What can hang from each mark:
j203: j81 j402 j547
j867: j402
j886: j770
j965: j203 j704 j770
j770: j402 j704
j45: j203 j402
j704: j402
j20: j402 j468 j704
j468: j20 j704
j402: j45 j81 j203 j468 j704 j770 j867
j81: j203 j402 j547
j547: j81

Each row was made from one small tree. The marks that hang from a mark follow it in brackets, in the order of their numbers. Every link used is in the known rows. Write each row's tree.
In the rows, 128 means zero.
Known rows:
j867(j402(j45 j81(j547) j468 j704)): [152 174 125 114  84 151 115 132 101 119 163 134 146  99 106 135 134  99
 162 163 136 152 120 111 119 124  90 114 121 104  61 142 148 154 120 113
 102 155 113 142 101]
j468(j704(j402(j81(j203 j547)))): [120 188 137 135 179 163 144 116 115 106 129  84 138 139 129 128 146 173
 130 210 124 149 185 189 106 177 101 142  93 189  77 170 146  96  73 114
 110 107  95 124 140]
j886(j770(j402)): [116 113 147 183 141  84  85 101 123 112 130 111 137 167 150 118 160 135
 125 136 140  95 140 136 119 150 152 155  63  80 134 134 147 104  79 135
 107 102 134 136 127]
j886(j770(j402(j203 j867) j704)): [134 100 134 180 190 115 103 107 118 144 102 141 140 163 119  96 185 137
  96 160 146  92 145 168 116 134 131 173  86  81 124 131 121 101  94 138
 116 113 170 143 130]
j45(j203(j81 j402 j547)): [129 127 152 111 106 110 101  84 114 116 173 116  85 126 151 150 154 156
 169 136 110 156 114 171 131 149 252 112  92 135 120 173 130  90  96 125
  80 122 142 130 154]
j704(j402(j81 j468(j20))): [163 164 160 162  99 174 118 139 100  79 112 119 144 136  86 113 119 171
 104 147 135 137 117 178 108 164  87 133  62 188  87 136 135 109  97 114
  84 136  71 154  80]
j965(j203 j704): [132 148 166 162 145  87 117  76 114 121 131  88 141 113 149 147 131 179
 153 154 145 174 151  93 113 172 205 124  74 100 105 121 128  90  74 101
 111 108 107 148 129]
j468(j704(j402(j81(j203) j770 j867))): [146 124 129 151 172 157 116 137 119 120 125  91 152 137  96 122 128 189
  92 157 146 115 166 190 114 165  36 144 108 195  81 127 139  94  79 120
 128 133 109 131 151]
j704(j402(j45 j203 j867)): [152 124 155 143 195 167 107 165 101 133 136 125 141 142 107 134 150 159
 154 165 132 137 135 186 119 154 109 146  93 180  85 107 132  85  98 102
 114 132 193 147 122]
j704(j402(j81(j203(j547)) j468)): [133 110 150 160 129 199 114 114 108  93 185 104 120 119 127 120 134 156
 165 155 129 133 127 245  92 155 105 120 100 202  73 140 137 114  92 122
  91 133  98 130 101]
j770(j402(j45 j81 j867) j704): [153 100 165 152 155 130 130 111 113 144 122 154 143 154  94  90 144 131
 136 163 162 132 137 144 112 126  48 160  81 106 125 122 117 100 117 132
 101 137 155 152  86]
j886(j770(j704(j402(j81(j547) j867)))): [132 179 109 194 159 183  91 137 113 128  85 118 130 157 105  86 134 142
 101 194 150  94 161 132 101 158  62 153 111 182  86 141 130  90 100 129
 101 127 104 150 137]
j45(j203(j81 j402(j770))): [125 155 143 120 104  80  83 119 128 104 150 121 122 117 164 145 150 166
 142 101 108 140 116 149 132 138 211 108  94 133 133 159 143 102  97 122
 112 115 146 134 155]
j547(j81(j203 j402)): [104  95 146 132 148  90 133  93 126 115 199  89 115 138 159 137 120 171
 120 138 144 142 147 171 107 168 157 128 118 110 119 166 176 105  63 147
 116  96 130 136 141]
j20(j402(j45 j770) j468 j704): [140 107 155 162 139 164  89 132 123 113 158 113 178 122 154 103 103 111
 167  72 132 116 148  92  74 142  85 136 112 165 114 144 181  97  99  96
  86 134 158 159 114]
j402(j45 j770(j704) j867): [150 114 136 162 143 142 114 123 105 157  92 151 143 138 124 101 113 158
 148 122 118 120 132 117 120 139  51 162 102 126  90 112 143  91 133 125
 127 137 171 146 120]
j203(j547): [125 103 150 149 142 131 117  78 105 130 140 113 110 141 153 138 133 169
 165 151 118 148 135 146 114 164 166 133  85 115  87 140 145  85 107 113
 105 117 123 134 141]
j45(j402): [126 114 187 150 141 110 107  78 133 105 121 124 138 139 158 136 145 154
 119 159 141 126 142 113 117 150 165 119  87  95 131 137 129  91  99 109
 111 120 142 130 128]
j203(j402(j45 j468 j704 j867)): [181 144 158 138  88 122  98 140  90 130 176 130 126 101  88 144  91  86
 122 131 117 125  97 153 134 126 118 131 113 127 117 110 126 104 121 103
  97 132 166 144 115]
j203(j81 j402(j45 j468 j704) j547): [166 129 148 112  72 129  93  90  94 110 200 129 111  94 118 152 118  98
 199  89  93 149  74 166 109 116 203 120 100 115 105 149 137 111 127 127
  89 152 165 141 116]
j886(j770(j402(j81 j468))): [134 113 147 188 110 123  69 106 119  88 134 113 157 152 123 100 154 124
 120 128 149  94 118 174 117 131  89 140  72  92 124 126 131 129  81 140
  93 132 114 141  84]
j547(j81(j402(j468))): [129 116 148 133 100 123 109  93 121 103 157  95 131 131 146 123 116 161
 118 103 149 136 118 135 121 159 140 124 109 103 134 148 167 114  80 134
  98 113 123 143  96]
j468(j20(j704)): [147 135 150 146 126 123 141 103  97 116 161 109 140 144 116 112 114 178
 106 152 117 139 147 112 106 173 142 149  55 113  88 162 153  82  73 109
 102 124  97 155 155]
j770(j704): [125 141 151 159 150 122 130  85 120 130  88 148 134 139 160 109 137 170
 120 156 122 131 147 125 111 156 154 149  81 119 112 139 140  90 113 116
 117  93 124 137 117]
j402(j45(j203) j81(j547) j770): [125 155 131 121 109 139 106 150 108 120 129 125 143 129 132 124 147 152
 198 159 101 169 140 151 144 148  60 126  97 143  57 145 140 113 110 118
 104 138 124 134 133]
j402(j203 j468 j704 j867): [170 124 143 127 132 127 112 126  96 128 157 136 150 101  91 140 134 151
  99 159 122 139 113 179 131 134 151 129 111 113  79 114 110 109 105 106
 125 131 154 139 140]
j867(j402(j468 j704 j770)): [147 137 121 138  78 111  98 124 123 122 147 133 147  95 142 139 132 132
 106  96 131 113 115  94 125 133 135 114 119  93  90 121 167 148 122 110
 134 134 105 136 129]
j770(j402(j81 j867) j704): [145 113 156 157 160 120 133  99 120 142 116 149 141 149 108  88 146 152
  90 174 173 123 148 139 106 132  80 150  82 100 136 131 117 100 109 126
 109 120 124 151 108]
j965(j704(j402)): [133 154 166 175 158 116 106  98 133 120 126  83 138 112 147 139 144 172
 127 156 148 137 151 150  92 188 182 132  68 171 109 117 149  92  86  97
 100 106 103 143 109]
j20(j402(j81(j547) j770) j468 j704): [127 164 133 159 146 168 106 119 119 108 160  94 176 116 155  91 112 123
 135 119 151 128 176  92  59 144  77 110 124 159 107 175 172 105  96  95
  95 139 109 160 136]
j20(j402(j45)): [133 119 160 145 140 136 106 123 115 115 111 127 154 137 142 128 109 119
 167 141 142 136 131 101 120 153 128 136  99 154 114 133 156  97 101 110
 106 127 168 145 111]
j45(j203(j81) j402(j468 j770)): [138 117 168 115  66 128  75  97 150  82 135 130 156 110 147 123 156 170
 136  94 114 126 107 139 135 132 175 104  91 112 115 152 120 123  99 127
 105 154 150 128 114]
j886(j770(j704(j402(j81)))): [127 137 125 194 153 157  78 128 132 100  76 128 140 155 136  90 153 150
 109 149 146  89 142 148 103 156  99 152  89 186 107 126 134 100  95 133
  92 114  88 145 116]
j203(j81(j402(j770)) j547): [122  85 121 128 111 104 109  79 125 126 179 113 118 126 173 136 125 186
 166  84  99 144 132  91  92 154 183 114 110  85 110 164 166 101 107 125
 132 147 147 144 148]
j203(j81(j547) j402(j45 j468)): [141 212 151 121 103 148  99  93  91 101 162 115 124 121 151 133 116 118
 191 130  94 152 109 152 101 122 168 123  94 117 118 166 150 112 113 125
 110 139 195 145  86]
j965(j203 j770(j704(j402(j81)))): [125 156 141 161 143 147  86 123 136  88  78 140 147 130 147 101 159 169
 147 163 171 137 154 134 109 154 108 132  91 183 114 115 126  99  96  92
 100 112  73 154 121]
j81(j402(j45 j203)): [129  94 150 124 168 107 125 127 112 126 159 128 135 130 153 145 150 153
 168 147  99 161 145 139 113 158 152 135 100  95 110 133 147 100  92 105
 125 119 186 141 111]
j468(j20 j704): [154 147 154 129 130 115 152  85  93 117  67 109 137 159  96 138 118 197
  96 160 114 149 152 124 139 182 137 165  55 113  88 161 145  80  90 111
 101 110  93 137 131]

Write each row's tree:
[170 142 136 108 138 162 143 103  91 106  76 119 149 136  75 133 165 179
  83 158 150 151 130 161 129 149 103 141  84  98  60 155 137 138  86 123
 102 154  97 143  89]
j867(j402(j81 j203 j468(j20 j704)))
[159 132 139 152 122 165 115 172 106 103 159 109 157 137  95  94 123 155
 147 111 120 130 130 131  94 157  27 146  61 182  72 133 157  98  87 116
 100 162  91 164 133]
j468(j20(j704(j402(j45 j81 j770))))
[133 138 134 124 137 128  89 100 112  94 134 129 166 111 159 125 158 199
 157  91  99 140 105 181 103 126 171 120  94 101  84 139 139 121 104 137
 150 149 178 142 115]
j402(j203(j81) j468 j770)
[122 103 172 135 104 105  95 116 148 109 116 127 139 127 157 135 165 157
 124 133 121 127 138 124 151 154 149 115  90 116 118 132 123 105 100 107
 104 122 123 122 148]
j45(j203 j402(j770))
[128 154 123 125 125 110 130 141 102 119 196 122 151 101 122 140 122 128
 187 158  91 159 147 173 105 134  66 124 117 123  40 143 148 123 117 134
 138 139 121 131 163]
j402(j45 j81(j203 j547) j704 j770)
[175 115 135 139  79 131  93 149  96 134 155 136 160 101  89 130  92 126
 142 100 107 122 100 136 137 130  60 140 111 123  71  99 137 115 130 111
 124 155 158 144 125]
j402(j45 j468 j704 j770 j867)
[146 104 126 142 134 112 112 149 120 125 182 126 165  97  93 128  93 124
  86 148 161 116 140 141 109 142  75 110 147 162  80 129 132 115 101 125
 135 146 117 145 184]
j20(j402(j81(j203) j704 j770 j867))
[131 172 165 110 143 154 110  69 117  90 143 123 150 114 157 128 174 159
 156 156 116 152 130 157  95 124 208 106  98  79 101 175 120 116  99 126
 129 154 191 134 107]
j45(j402(j203(j81(j547)) j468))
[129 219 131 136  95 126  92  92 103  99 152 109 131 110 173 129 117 142
 150 102  93 130 117 136  98 123 169 110 102 109 123 168 161 116 114 127
 137 135 159 143 115]
j203(j81(j547) j402(j468 j770))
[144 146 140 163  90 152  87  73 107 105 109 135 100 113 167 117 138 117
 173 127 134 136 117 152 117 135 160 131 106 123 134 132 133 101 115  89
  86 112 110 142 106]
j965(j203(j402(j468) j547) j770(j704))
[145  79 114 109 143 125 115 134 107 150 168 139 124 104 135 160 174 123
 192 104 112 147 116 132 121 131 147 127 119  88  49 120 161 137 132 119
 132 156 152 130 161]
j867(j402(j45 j203(j547) j704 j770))
[170 164 171 152  87 135 118 123  79 100 128 128 120 131 100 138  99 113
 142 123  95 138 101 165 126 141 116 147  67 130 113 141 146 105 114 114
  86 128 141 150  71]
j203(j402(j45 j468(j20)))
[136 167 133 112  84 184 111 142 109 115 142 127 133 120 115 124 154 121
 177 178 137 166 127 144 147 139  85 114 108 133  60 155 141 148  98 113
  79 149 124 136  84]
j867(j402(j45(j203) j81(j547) j468))
[172  98 143 121 133 180 137  91  66 130 143 100 114 145  56 122 124 183
 126 132 153 154  88 224 135 153 122 146  91 121  49 156 137  97  93 156
  88 157 131 152 124]
j402(j203(j547(j81)) j468(j20) j867)
[158 145 135 146 114  71 102 137 104 143 162 124 120 104 119 149 103 120
  80 122 124 110 122 117 126 137 136 120 119 116 129 116 141  94 124 101
 132 119 133 140 178]
j203(j402(j704 j770 j867))
[135 150 148 178 147 109  97 113 138 120 123  83 145 106 163 135 143 174
 128 116 139 128 148 140  92 180 146 129  74 169 103 107 158  96  95 102
 120 114 101 144 121]
j965(j704(j402(j770)))
[151 105 140 150 142 137  92 138 100 130 127 126 157 137 101 118 109 161
 152 134 140 133 124 141 123 134  12 131 104 129  73 108 128  96 112 131
 125 163 151 154 126]
j402(j45 j81 j770 j867)
[138 127 158 136 189 158 102 158 112 100 130 124 152 133 124 131 175 156
 179 159 135 153 131 202 107 149 102 131  84 181  83 114 127 101  97 116
 110 134 154 143 103]
j704(j402(j45 j81 j203))
[144  97 148 123 103  78 125 130 121 133 182 132 135 113 130 152 114 122
 149 135  99 148 135  89 123 156 150 136 107  98 118 128 153 103 110  93
 110 116 142 140 137]
j81(j402(j45 j704))
[130 152 124 183 156 135 108 104 110 141 108 128 134 169 110  80 150 125
 102 187 158  98 162 128 104 136  67 159  95  91 113 153 128 106 100 143
 105 128 124 148 127]
j886(j770(j402(j81(j547) j867) j704))
[165 136 158 125 128 144 147 112  96 117  58 117 157 155  86 132 102 141
 131 142 130 146 142  90 137 179 103 171  73 152  93 159 154  85  92 109
  87 135 132 145 108]
j468(j20(j402(j45)) j704)
[144 116 185 148 110 145  92  85 129  82 121 124 152 120 130 118 138 142
 114 149 152 126 120 147 114 132 106 103  91 106 122 131 106 114  98 116
 101 149 122 134  85]
j45(j402(j81 j468))
[154 143 147 147 166 154 122 122 115 134  87  95 138 157 101 129 125 183
  83 172 150 121 160 134 134 182 114 157  87 179 110 127 140  72  84  94
 101 114 129 136 140]
j468(j704(j402(j867)))
[155 136 149 134 116 164 107  91 119  93  70 106 173 128 109 111 119 143
 100 143 165 131 134 123 130 158  92 130 102 157 111 147 132 113  82 109
  94 139 110 136  89]
j20(j402(j81 j468(j704)))
[148 112 127 141  62  88 110 130 128 116 170 126 149  93 144 137 107 137
 105  91  96 124 124  92 119 150 132 120 118  91 119 124 159 126 116  94
 127 120 110 135 130]
j81(j402(j468 j704 j770))
[139 171 155 155 160 204 109 142 109 107 183  97 156 133 132  99 133 129
 185 152 129 146 171 154  62 150  69 131  92 198  89 160 161  93  93  88
  65 128 122 158 102]
j20(j468 j704(j402(j45 j81(j547))))
[165 123 153 128  83 147  94 137 111  96 142 138 175  96  92 123 104  86
 150 128 147 136 101 125 124 133  89 117 113 162  94 122 128 132 112 113
  90 154 127 148  93]
j20(j402(j45 j81 j468 j704))
[143 122 142 121 118 101 116 128 115 138 158 141 135 117 127 154 140 118
 149 142 139 135 125  88 128 139 152 129 106  96  86 126 161 127 115 109
 113 126 137 138 135]
j867(j402(j45 j704))
[126 161 160 113 113  86  95 102 124 104 153 123 111 126 154 148 151 162
 136 139 116 149 118 162 136 144 246 110  87 134 139 164 132  95  88 117
  91 106 148 135 143]
j45(j203(j81 j402))
[151 146 150 138 114 159 115  90 118 104  64 107 163 132 131 120 111 141
 101 135 146 123 137 111 133 165 133 144  96 150 121 147 146 105  87 101
  98 121 129 131  96]
j20(j402(j468(j704)))
[170 125 140 125 116 166 110  64  90 133 123  70  92 141  90 134 111 137
 108 116 164 128 102 185 148 148 117 145 108 127 121 155 148  85  87 140
  74 133 130 133 121]
j203(j402(j468(j704) j867) j547(j81))
